Each row comes from the steps of one path. Every step used is in the known rows, and no mark comes twice. Write the path behind each row, first mark first.
Known rows:
dugara/neratap: [  6  16   5   4   5  15   7   2   4 -24  -4   1  -5   9   3   7  14  -2
  -3  -7  -7  -2 -17 -16   5 -11  -3   6   1   1  10 -29  -7  27  -7 -13
  -1  -9 -16  11  24 -15  -1  -1 -16  -8   7  -5  -2 -10  -3  -4   2  13
   6]
delu/podop/dugara: [ 12 -13  15   3  11 -13 -10   2  15  -4   9  47  -7   4   4  -6 -13   2
  -6  -9 -28 -11  -3  21   7   8   2 -14  41  -6 -19  12  -7  -8  -1  -9
   7   1 -17  31  10  -2   4   8   8 -10  -6   2   3  11   0 -11  -8 -20
   1]
delu/podop/dugara/neratap/tisu: [ 30   6  27  10  -5   8 -31  -8  -3 -23  -8  45  -7   1  -8  12  16  24
 -17 -28 -38   4 -10  18   1  10  -5   7  51   8 -24   2 -12  17   5 -23
  -8   3 -41  31  24 -12  29  -5  -4 -22   0 -22 -10  11   6  -3 -24   5
  11]
delu/podop: [ 14 -11   7   1  22 -18 -13  -8  17   4  -3  36 -15  -6  10 -12 -17   7
  -9   7   0  -4 -14  21   8   3  -4  -6  13   0   3  11  -5 -10  22   5
  15  17 -14  26 -21   3   1  -3   7  -6   1  -4  -2  -4   4   0 -15  -2
  -6]
delu/podop/dugara/neratap/tisu/kimag: [ 44  -3  11   5   2  -1  -7   3 -12 -13 -14  46 -26   5 -15  11  11  20
 -10 -22 -34  -3  -1  23  -9  14 -19  -7  62   0 -36  13  -7  25  21 -20
 -20  23 -51  47  13  -5  20  -5   9 -27  -1 -34 -15  16  21  -1 -22 -10
   1]
tisu/neratap/badu: [ 13  46  15   3  10   1 -19  -4 -18 -27  12   4  -6  -3  -7 -20  22   7
   7  13  19 -11 -31  -1 -13   7 -23 -21  16  28  21   4  -7  34  12   9
  11  14 -14   5  14   7 -12  20 -39 -47  -3   9   0  14   6  11 -14  -6
 -16]
linis/podop/dugara/neratap: [  9   9   9  -1   8   7  -1   4   2 -34  17  29 -14  20   2  -6   6   7
 -15 -20 -45 -17 -30  24  -3 -15  -2 -26  38 -15 -11 -13  -5  37  -5 -31
 -27  -9 -14  22  64 -26  15  21   0  -8   2 -20 -18  17  -5   3   9  10
  18]
kimag/sema/podop/dugara/neratap: [  8  13  -3  -6 -24  13 -10   4   6 -21  -1  21  23  34  10  33 -33  -9
  16 -35 -35 -42 -10  10  15   4 -26 -20  43  13 -13   1 -22  16 -25 -13
 -51 -21 -10  19  45  -8  -9  23  33  -1  -3 -20   6  36  -1 -15  33 -16
  32]
badu/neratap/tisu: [ 11  28  12 -10 -26  36 -32 -17   5 -14 -13  -4  -4  -9 -15 -12  20  18
  -1 -29   4   1   2   1 -12   6 -24  11  18  23  -3   2 -18  15  21 -13
 -14  12 -15 -17  15 -12  14 -11  -1  -7  -4 -13  10  10  15   0  10  24
   6]
dugara/neratap/tisu/kimag/sema: [ 30  15  -7  -5 -28  22 -12   1 -15 -13 -38 -12  -5  17 -10  41   8  16
  13 -31  -8 -13 -13   9  -8  -5 -35   2  29  11 -22  11  -5  18   2 -19
 -36  16 -27   4  -6   1  -1 -17  12 -25  -1 -56  -5  18  33   4  -9  -1
  20]
tisu/neratap/badu/podop/sema: [ 21  24  -6   4  -2 -23 -56 -25 -13   4  -1 -12   9  13   8  17 -13  28
  19  14  28 -40 -25  36 -18   3 -48 -40  43  38  12  33 -27  24  26  10
  10  22   6  18  -9  27 -29  34  -9 -37 -21   6  18  16  19  20 -24 -20
 -21]
kimag/sema/podop: [ -2  -2 -17  -4 -23  -6 -14  -6  12  13 -11  11  23  20  13  15 -45  -2
   9  -9   6 -34  -8  27  13   3 -28 -22   1   7   1  28 -20 -16  -1   8
 -32  -1   6   3  -8  11 -13  13  41  10 -11 -22  10  29   8  -5  20 -13
  21]
sema/podop/badu/neratap/tisu: [ 13  16   0  14 -24  24 -46 -17   5   1  -9   6   9  -2 -24 -13   4  32
  -6 -21  30  -2  11  34 -12  20 -46 -16  43  31 -17  40 -39  14  59  -2
 -16  28  -5 -15  39  10  11  25  19  -1 -29 -30   9  24  14  15  12  24
  11]
sema/podop/dugara: [  2  -6  -1  -3 -12 -13   1   2  -5   7  16  35  16  11  -2  -2 -23  -7
  -3 -11 -22 -14  16  22   2  18  -9 -21  29  -2 -14  21 -14   0  -4   4
 -32 -11  -5  19  36   6   3  25  41  14 -10   3   0  30  -6  -5  23 -18
   5]
tisu/kimag/sema/podop: [ 18 -15 -33  -9 -20 -14  11   6   0  25 -17   9  -1  23   7  20 -45  -4
  15 -12   8 -33   2  30   7  10 -40 -30  20  -3 -11  39 -12  -9  13  13
 -45  18  -3  24 -21  23 -22   9  60  -1  -8 -36   1  35  26  -1  19 -24
  11]
delu/podop/dugara/neratap/badu: [ 20  12  34  10  18 -16 -19  13   2 -36  14  57 -13   6   0  -3  16  11
   5  -4 -16 -14 -28  20   5  14   1 -24  61  11 -11  -8  -6  22  -2 -21
 -10  11 -38  41  24 -17   0  15 -28 -44   5   4  -7  13   5 -13 -31 -15
  -6]
linis/podop: [  3  -7  -3   0  10 -10  -1  -2   8  -3  10  17 -13   7   7 -20  -7   4
 -20   1  -7 -14 -24  29  -9 -11  -1 -26   5 -16  -4  18   3   3  24  -1
  -8   6   2   0   6  -1   9   6   5   1  -7 -25 -11   4   2  13   0  10
   0]
badu/podop: [ -2 -19 -15   2  -3 -31 -23 -18  -1  19  12   3   6   0  16   4 -13   8
   4   5  -1 -14   4  16 -14  -1 -17 -20  17   0   5  14  -1   0  22  12
   1  15   3  11  -6  16  -1   4  16   1  -5   1   8 -11  -5  13 -16 -16
 -11]
sema/podop/dugara/neratap/tisu/kimag: [ 34   4  -7  -1 -21   1  12   4 -23  -8 -11  32   1   9 -23  14   9  15
  -8 -25 -28  -5  15  19 -18  25 -29 -10  45   2 -30  20 -14  29  15  -8
 -61   8 -38  31  37   6  19  10  41  -5  -3 -34 -15  35  19   4   3  -6
   6]
kimag/sema/podop/linis: [ -6 -11 -19 -21 -44 -21 -19 -28 -17   9  -3  10   4  42  16  30 -42  -3
  15 -33  14 -49  -1  27  20  12 -16 -23  10  18 -10  25 -18 -20  -8  -2
 -57  11  16 -13  -5  20 -21  11  32  -5  -4 -31  26   9  17 -20  25 -10
  12]
neratap/tisu: [ 12   2   3   1 -23   9 -30 -11 -14   4 -16   2   7  -7 -14   3  15  19
 -14  -8  -4  13   7  11 -14  10  -8  13   4  10 -20  22   0  -3  15   1
  -5   8  -5 -15  -7   8  13 -15  -3  -7  -4 -21   0   1   9   6 -17  12
  -2]

Which path is each row?
[ 31  10   3  -9 -45  25 -13  14 -25 -19 -24   2  -5  29 -19  45  13  13
  16 -46 -36 -23  -2   9  -8   6 -31  -7  65  14 -41  10  -3  25 -13 -33
 -50   2 -29  11  20  -6  -2  -4  13 -27  -6 -52  -4  34  26  -6  -1 -10
  23]	podop/dugara/neratap/tisu/kimag/sema
[  0 -12 -16 -17 -20 -29  -1 -31 -20  11   9  22  -5  26  11   5 -25  -4
  -8 -13  14 -25   6  19  11  25  -1 -13  -6   6  -1  17 -12  -7   9   6
 -40  19   7  -4   8  16  -6  13  28   4  -2 -10  18  -6  15  -9  13   0
  -8]	sema/podop/linis
[ 31   9  -8 -17 -56  28 -22  -7  -3   0 -15  19   2  17 -18  18 -27  12
  18 -50 -15 -40  13  33 -11  23 -54 -29  67  26 -34  44 -30  10  13 -16
 -69  11 -19  18  26   8  -4  12  63  -6 -19 -44  16  56  35 -10  36 -16
  20]	badu/neratap/tisu/kimag/sema/podop/dugara
[ 15  14   8   3 -27  10 -19  -6  -9 -14  -7  29  17  12 -13   9   5  11
 -16 -26 -34  -1   4  14 -11  17 -15   1  35  11 -23  13 -24  24   2  -8
 -45  -5 -30  12  46  -5  21   8  27  -4  -3 -18  -7  27  -4   1   0   9
   7]	sema/podop/dugara/neratap/tisu
[ 16   8 -12  13   6 -25 -44 -15   1 -15  -9  -2   8  23  15  42  -2  25
  20   5  23 -39 -22  30 -11   2 -32 -37  48  22   1   9 -15  17  21  -3
 -13  14  -4  13  -9   2 -21  21  -5 -26 -11  -2   1   0  13  10 -30  -4
  -5]	dugara/neratap/badu/podop/sema
[  5  17  -6 -12 -10 -46 -48 -43 -45  -4  26   4 -20  28  11   2  17   9
  11   0  34 -35 -18  20 -19  30 -20 -42  36  38  14  17  -8  32  22   8
 -10  35   1   9   1  31 -21  20 -35 -49   3   4  25  -8  11  10 -18 -17
 -34]	tisu/neratap/badu/podop/linis
[ 32  11  -1 -13 -19  27  -1 -11  -3  -4 -19  -1 -25 -12 -21  -6  20  15
  -1 -24  12   2  14   5 -24  13 -31  -1  28  15 -12  14 -17  22  25  -7
 -23  28 -24   6  -5  -3   7 -16  12  -9  -3 -27   2   9  31   7  11  14
  -7]	badu/neratap/tisu/kimag
[  9  24  25   5   3   7  -8  19 -13 -41  13  21   0  13  -9  16  30   0
  17 -11 -15  -8 -12   1  -6  12   2 -19  48  15 -15 -18   6  31 -17 -21
 -23  -4 -23   8  40 -20   1  16 -33 -33  10   8  -5  25   0  -9 -12  -6
  -4]	podop/dugara/neratap/badu
[ 36   1  -4 -11 -29  13 -21   0 -20 -25 -12  16 -20  29 -11  29   2  19
   4 -44 -43 -32 -25  40 -18  -7 -35 -35  66   2 -47  30   0  30   5 -38
 -60  11 -26  12  32  -9  12  -2  26 -29  -8 -72 -13  41  31   4   6  -2
  29]	linis/podop/dugara/neratap/tisu/kimag/sema
[ 23  13  -5  -4 -19 -10   4  21 -11 -22  -6  32   0  33  -6  39 -17  -3
  34 -23  -9 -45 -16  28  -4  21 -39 -50  70  15 -23  18  -9  21  -8 -11
 -73  10 -28  31  21   7 -22  29  29 -34  -2 -32  -3  56  20 -12   9 -33
   7]	tisu/kimag/sema/podop/dugara/neratap/badu
[ -2 -10  -9   8   8 -47 -36 -11  -9  10  12  16   7   0  12   3   9  15
  16  14  23 -13   1  23 -26  11 -18 -34  29  12   2  25   1  -1  34  15
   0  24  -3   5 -18  23 -12   5  -9 -26  -5   7   4   3   0  13 -37 -20
 -26]	neratap/badu/podop
[ 12  22  10   2 -15  21 -21  -9  -5 -19 -17  -6   6  -1 -10  11  29  22
 -11 -14  -6  15 -11 -10 -11  -5  -4  20   5   8  -7  -9  -9  24   6 -16
 -18   1 -26  -5  14 -13  21 -14 -12 -16   6 -21  -7  -1   5   2 -16  30
   6]	dugara/neratap/tisu
[ 31   7 -17 -17 -42  20 -22 -15   5   6 -29   5  -1  12 -11   9 -23  20
  13 -39  15 -32   5  30 -11  16 -67 -19  33  25  -9  45 -28   4  37  -2
 -55  25 -18  10  -5  17 -10  -7  57  -5 -16 -54  16  39  44  -2  29  -1
  12]	badu/neratap/tisu/kimag/sema/podop
[ 22  -1 -16  -7 -21   5  21  15  -9  -9  -8  21  -3  35   7  38 -33  -8
  21 -34 -22 -44  -5  17   9   7 -35 -34  58  -4 -17   9 -17  23 -15 -16
 -64  -2 -23  38  33  -1 -15  26  55  -7  -2 -33  -2  44  16 -10  33 -27
  18]	tisu/kimag/sema/podop/dugara/neratap
[ 19  13  16   1 -10  15 -27  -3  -7 -35   4  29  -1  10 -12   0  27  23
 -24 -31 -50  -7 -15  26 -17  -8  -8 -13  41   0 -30   8  -3  31  11 -32
 -37  -6 -25   3  55 -26  30   4   4 -19  -3 -40 -17  16   4  11  -6  22
  16]	linis/podop/dugara/neratap/tisu
[ 14   0   0   5 -24 -11 -42 -16 -18 -13   9  16   9  10  -4  26  16  22
   1 -23 -37  -8   6  11 -23   6 -23  -2  61  13 -24   4  -8  31  16 -15
 -29   1 -19  17  36  -5  22   1   9 -12  -5 -13   4   6  -7   8 -21  -3
   4]	badu/podop/dugara/neratap/tisu
[ 13  17   6  -7 -51  22 -38  -3  -3 -17 -13  22  25  25  -5  37 -14  14
   6 -46 -37 -26  -4  17   3   7 -33 -13  51  21 -26  21 -23  14  -8 -16
 -54  -9 -22   5  43  -9  10   9  35 -12  -7 -40   4  41  10 -11   9  -5
  32]	kimag/sema/podop/dugara/neratap/tisu
[ 35   7 -17  13 -16   9 -13 -10  -7  15 -18   6 -13   2 -27 -10  -2  24
   0 -20  30  -1  19  38 -15  27 -53 -24  52  21 -29  46 -33  22  71   4
 -29  41 -16   7  26  20   3  16  37  -8 -26 -44   4  31  33  20  13   5
   4]	sema/podop/badu/neratap/tisu/kimag
[ 15  17  11  13 -12  26 -52 -17   4 -13   3   7 -14   3 -27 -22  17  37
 -19 -22  21  -5 -13  50 -20   0 -40 -31  46  18 -23  35 -23  23  65 -21
  -9  27  -4 -22  47  -3  17  14  -6 -13 -26 -46   2  16  19  26   2  32
  17]	linis/podop/badu/neratap/tisu
[  2 -18 -11 -12 -11 -61 -37 -36 -36   8  23  17  -9  26  17  18   6   6
  15   1  34 -31   4  30 -19  27  -5 -36  34  22  -9  19   0  -4  21   4
 -26  37   6  -8 -19  27 -11   3 -16 -36  -2  -2  20 -18  14   1 -34 -14
 -31]	neratap/badu/podop/linis
[ 30 -11 -14 -13 -49   0 -14   0 -24  21 -23  24  13  18 -11  34 -29   8
  14 -34 -26 -30  19  38  -9  24 -46 -28  57  13 -48  59  -7  -7   5  -8
 -64  10 -12  13   3  23   2   6  63 -12 -17 -58   2  58  29   4   7 -23
  16]	neratap/tisu/kimag/sema/podop/dugara
[ 21  14  18  17   1  17 -56 -25  15  -5  -8  23 -17  -6 -21 -15  12  39
  -9 -21  24   0   1  41  -3  11 -39  -9  54  24 -22  29 -32   7  62 -15
  16  38 -15   2  17   1   9   5 -13 -20 -27 -27  15   7  22  14 -15  24
  11]	delu/podop/badu/neratap/tisu
[  8 -19 -20   3 -13 -28 -33 -24   4  26 -11 -13  13  17  15  34 -32  21
  12   1  10 -39   7  33  -3   0 -32 -21  28  11  -8  30 -17 -10  20   9
  -5   8  16  11 -21  17 -18  10  34   6 -23  -3  10  -3  14   9  -8 -14
  -2]	badu/podop/sema
[  2  -1  -4  -7  -3 -49 -32 -30 -31 -21  18  12 -18  31  15  29  21   9
  13  -9  24 -28 -15  13  -8  18  -9 -31  34  22   6  -8  -4  25  20  -5
 -31  33  -5   0   3  13 -11   3 -30 -38  11  -3  16 -25  11  -7 -22   3
 -26]	dugara/neratap/badu/podop/linis
[ 26  14  -2   4 -37  39 -35  -8 -13  -3 -34 -21 -13  16 -29  26   5  29
  24 -39  21 -19   4  25 -12   7 -58 -23  65  31 -39  31 -21  12  41 -27
 -23  32 -11 -17  15  14 -14   4   5 -26 -24 -60  20  31  44  12  11   5
  26]	podop/badu/neratap/tisu/kimag/sema
[ 26  -9 -27   8 -36  -2 -26  -4 -26  32 -29  -5   4  20 -22  31 -19  23
  10 -18  22 -21  14  51  -6  21 -58 -31  59  16 -47  77 -20 -13  52   0
 -37  36   1  -4  -3  39  -9  17  40 -17 -32 -72   2  47  38  22  -4 -13
  19]	neratap/tisu/kimag/sema/podop/badu
